Each row was made from one path, in order. Every step used is in the known rows, and no mark comes twice. Write each row's path.
Known rows:
e > u > d > w > h: [-50.7  38.3  -3.2 -45.0  46.6   6.6  17.9  -1.5  34.7  -6.0   8.1  21.3
  16.5 -22.1  66.4  32.7  21.0  -7.5 -31.8 -35.1  30.0]
d > w > h > u > k: [ 10.6 -23.9   0.4   3.2  23.1  20.7  -8.4  32.3  33.7  -6.6  34.9  -6.1
  36.9   2.1  -5.5   0.6  12.8 -17.9  -0.2   6.0 -21.0]
w > k: [ 32.8 -48.3  -5.6   5.2 -24.3  36.2 -15.9  13.6  -2.3  -4.5 -15.2   1.9
   8.5   4.4 -18.2 -12.2 -14.3  -9.3  28.9   6.3 -13.4]
w > u: [ 31.2   7.1  -2.3   5.1  -1.2   6.2 -10.4   5.7 -22.3  -8.7 -27.9  10.9
 -25.4  18.9 -30.6  -9.1  13.5  -9.0   3.3 -26.2 -12.3]
u > h > w: [  7.6  24.7  10.9  25.1  -7.8   2.4  23.3  -7.9   2.3 -34.6  -9.8 -15.5
 -54.7  -1.4  26.7 -11.5   0.7   8.0 -32.7  13.3  53.4]
e > u > h > w: [-34.3  41.8  22.4   1.3  27.3  20.4  -2.9  13.8   9.2 -30.7   6.7 -25.2
 -28.3  -5.6  50.0  -4.5 -13.6 -14.8 -71.5  16.4  66.3]
d > u > e: [-21.7 -35.4 -10.2  12.6   4.9   7.5  15.2  -6.9   3.2  44.6 -28.8  29.7
 -28.1 -10.6 -42.4 -24.1 -30.0  -0.1  45.2 -31.4 -33.7]
e > u: [-24.1  33.0   3.7 -19.5  18.3  25.8 -39.9  15.4 -10.2   0.3  -8.8  -2.1
 -19.9   2.3   9.9  -3.9 -39.3 -23.6 -17.2 -19.0  11.7]
u > d: [ -3.9  12.8   0.1 -14.4 -16.8  -3.1  33.2 -48.5 -33.5   9.8 -25.5  24.1
 -70.3 -15.3   3.5  20.2  25.4  12.5  16.1 -46.3 -16.6]
e > u > h > w > d: [-39.3  30.3  49.0   5.0  28.3   4.5  10.2  36.1   1.1 -27.4  -2.6  -7.9
  20.8 -24.6  70.7  13.8  -9.5   4.4 -57.1  33.2  53.1]
h > u: [ 29.1  19.7 -19.0  13.3  -0.3   0.8 -37.1  39.7 -19.5  -2.8  10.0 -12.4
 -26.2   7.9 -38.1  -4.5 -31.1  -3.2 -20.4  17.1 -30.7]
d > u: [  6.0 -10.3 -12.2   8.4   8.0  15.0 -33.3  -8.0   1.6  37.4 -28.1   3.2
  -8.0  -0.7 -40.4  -7.4 -44.3   7.8  28.8 -44.5 -16.1]
w > h > u: [  7.1   1.4  -2.6  31.0  16.9  -7.0 -18.2  40.9  17.1 -26.2  39.1  -8.7
  28.4  -6.8 -32.1  -8.0 -18.2   9.4 -24.6  26.4 -27.2]
k > u: [  2.0  32.7 -34.6   2.7 -28.9 -15.6 -19.2 -31.4  -5.0  -3.9  16.5 -16.1
 -10.6  29.8 -30.5 -18.7   6.0   2.6  25.6 -11.9 -25.1]
k > u > w > h: [-14.1  12.4  25.5  10.2 -18.5 -57.0  10.2 -81.6  25.4 -13.7  54.5 -24.6
  32.9  14.6  -8.5  -6.3  14.4   2.3  17.8  -2.9   9.5]
k > u > w > d: [  4.0  12.5  38.6  -2.9 -31.7 -61.8   1.4 -63.4 -20.5  11.0   7.8 -15.4
  28.4  11.6  -2.7  14.7   8.6  12.8  35.5   4.6  -6.5]
h > u > d > w > k: [ 38.6 -26.3 -41.3 -36.9  -0.7  18.6  -0.6  35.4  -1.7  15.2   9.0  -1.2
  12.4   0.1   9.4  35.8  27.0  -7.9 -23.2  20.6 -24.8]
h > w: [  9.1  17.9 -15.8  14.2   6.8   3.3  -7.6   9.8 -12.2 -18.9  -7.2   7.2
 -42.5  13.7   0.2 -19.7 -20.1  12.8 -18.7  16.9  69.6]
k > u > h > w > d: [-14.6  25.2   9.3  21.3 -20.2 -38.6  30.8 -13.1   6.0 -33.2  19.1 -27.1
  32.3   1.0  30.3  -1.3  39.2  29.8 -13.1  40.9  14.2]
h > u > d > w: [ 23.3  41.8 -41.9 -28.8   6.7 -12.9   0.6  18.4 -11.2  15.2  -2.3   1.3
 -42.2  -0.1   9.8  34.9  12.2   3.3 -34.0 -10.4 -16.1]
e > u > d > w: [-30.1  57.8 -19.2 -60.3  30.7  12.6  -5.9  -9.5  -4.7  17.2 -23.4  14.2
 -39.4  -5.9  61.8  37.4   6.6 -16.1 -27.7 -44.2  27.0]
k > u > h: [  2.0  38.1  -7.9  14.1 -47.6 -16.9  13.0 -40.7  13.1 -17.1   8.1 -41.4
 -24.6   9.6  -0.3  -6.6  23.6   1.3   8.1 -15.1 -44.8]
w > h: [ -7.9  -0.9   7.7  29.7   2.8   1.4   4.6   1.9  22.1 -29.2   4.5  11.3
   7.3 -13.3  -7.6 -13.2 -12.1  13.8  17.8 -16.5   3.8]

Write each row's path:
[ 53.3 -50.7  22.7  -3.8 -12.2  -8.1 -29.2   6.1 -11.8   9.0  26.7 -32.1
  19.0   8.4 -25.0   6.4 -21.1 -25.0 -19.9  46.8  -0.7] -> h > u > w > k
[-26.1   2.4 -28.3   7.4 -36.8 -22.9  30.5 -31.3  -5.3   2.2  13.0   5.9
 -32.6  15.8 -29.3 -36.2  19.5  -1.0  41.3  -0.7 -47.8] -> k > u > e
[-21.5 -26.2   1.3  39.9   5.2 -15.5  32.5  46.0  20.6 -21.6  40.9  16.7
   6.8 -20.3 -27.2 -24.7  -3.9   0.0  -7.6  35.5 -44.2] -> w > h > u > e
[ 31.8   5.2  54.2   6.0  -0.8 -45.5 -19.5   6.8 -30.5  11.4   2.5 -11.8
  14.0  -9.3 -12.9  24.9 -28.9   6.4 -12.2  33.7  -7.4] -> h > u > w > d
[  0.0 -58.2  23.8  -7.1  -0.8  33.7 -13.8 -41.7 -11.6  53.8 -17.3   7.7
  -4.6  -7.6 -47.5  -5.9  -7.2 -15.7  57.7 -59.2 -34.5] -> d > u > k
[-44.6  29.5  12.1 -40.9  13.9  13.0   6.5 -25.2 -32.8  12.3  -3.7  18.3
 -46.7 -19.4  31.7  28.1  15.2 -11.9 -22.4 -42.6  -3.4] -> e > u > d
[-36.3 -46.1   9.5  19.8  25.4 -12.3  30.3  24.0  -3.2  30.6 -21.3  44.3
  26.9 -20.8  -7.2 -16.5 -16.1  30.1  21.8  22.7  25.7] -> h > w > d > u > e
[  8.0  29.2 -22.5  10.7  15.8   0.9  -6.3  20.9  51.0 -17.9 -10.8  12.0
  13.6   4.1  19.7  -4.7 -18.7   9.5   8.8 -18.8  30.0] -> d > w > h
[-16.6 -25.0  20.8  -6.2  15.1  47.0  -3.4  31.2  14.6 -31.0  20.1 -28.1
  25.0  -9.5  56.2  -6.0  -1.0 -24.0 -62.3  48.5  61.0] -> e > u > h > w > k
[ -2.5 -41.2 -21.0 -29.6 -44.0   3.1  27.2 -52.2 -19.7   3.9  28.5  -3.8
  24.9   3.1  -5.8  13.3  63.6   3.1  32.2  -1.3 -48.6] -> w > k > u > d
[ 32.8  -0.1 -40.8 -15.1 -39.4  12.7   0.7  -1.5  50.5 -12.8   1.7 -45.0
  37.4  24.7  22.0   0.5  27.4 -14.2  14.3  12.4 -21.9] -> d > w > k > u > h
[-20.8  20.4  73.7 -24.2  18.2 -24.7 -22.4 -15.5 -22.3  15.5 -12.6   2.4
  15.8 -15.3  38.6  26.0 -33.4 -13.2  -6.7  -5.6  32.4] -> e > u > w > d
[ 20.1 -32.7  19.8   2.5  -8.6  22.8 -21.2   3.0 -30.9  12.6  19.9 -10.5
 -22.8   2.8 -37.8  -4.0   6.1 -24.5   6.1   0.7 -55.2] -> h > u > k
[ 33.3  -5.0 -67.5 -21.8 -25.2  16.2 -29.5  13.2  34.4   3.1  10.8 -23.7
  51.2  39.2  -2.7  -8.4   9.7  -8.7  29.4  12.9  -9.9] -> d > w > k > u
[  4.0 -23.4  16.5  11.2  11.3   0.0 -25.2  12.2  -3.8  41.2 -40.0  19.8
  41.9 -17.9 -29.3  10.4 -35.7  27.3  43.3 -28.0 -28.2] -> w > d > u
[-23.0 -49.1  19.1  22.2   3.7  -9.4  24.9  14.4  -1.6  49.1 -42.7  42.0
  24.3 -29.8 -27.7  -8.6 -26.4  21.8  59.7 -20.0 -49.9] -> w > d > u > e
[ 26.6  10.3 -13.7   7.3  17.0   2.3  -8.6  12.6 -24.8 -25.7  -8.0  10.6
 -20.0  28.1  -9.5 -15.6  20.2   1.0 -34.8  15.6  56.5] -> h > w > u
[-18.1  23.9 -24.8 -25.4 -35.1 -26.5  31.9 -75.6 -27.2   8.2  16.4  -0.3
 -33.3   5.8  -8.7  11.9  54.6  13.4  21.4 -34.0 -40.7] -> k > u > d
[ 46.1  39.9 -11.1  -5.0  -5.8   7.5   9.5  15.8  22.9 -18.6 -51.9 -14.7
 -26.7  15.2  22.8   8.1  25.3 -12.5 -19.2 -29.8  -1.5] -> d > w > u > h
[  1.6   7.2   8.4  21.5  10.1 -12.8  -0.5  26.7 -20.2 -17.1 -17.5  18.8
   8.5  -4.1  15.1  -2.0  -8.4  31.8  -5.8  30.8  55.6] -> h > w > d
[-15.5 -70.7  43.6   6.6  24.0  18.8   3.3  -6.0 -16.6  35.8  -5.5  22.1
  50.5 -15.0 -12.8   1.8   5.4  16.2  32.4  -3.5  19.7] -> h > w > d > u > k
[ 22.6 -45.0 -17.0   7.7  -2.7  30.4  -9.5  24.2  -3.9 -19.4   8.9   2.5
  13.2  12.8  -0.1 -19.9 -10.2  -0.6 -10.4  43.7  63.7] -> h > w > k
[ -5.5   1.7 -34.0  18.1  23.9 -13.9  18.5  68.7  49.1 -14.2  21.3  17.2
  15.9  -4.6   1.5 -18.8  -7.7  -2.0 -15.4  31.9 -17.9] -> d > w > h > u > e
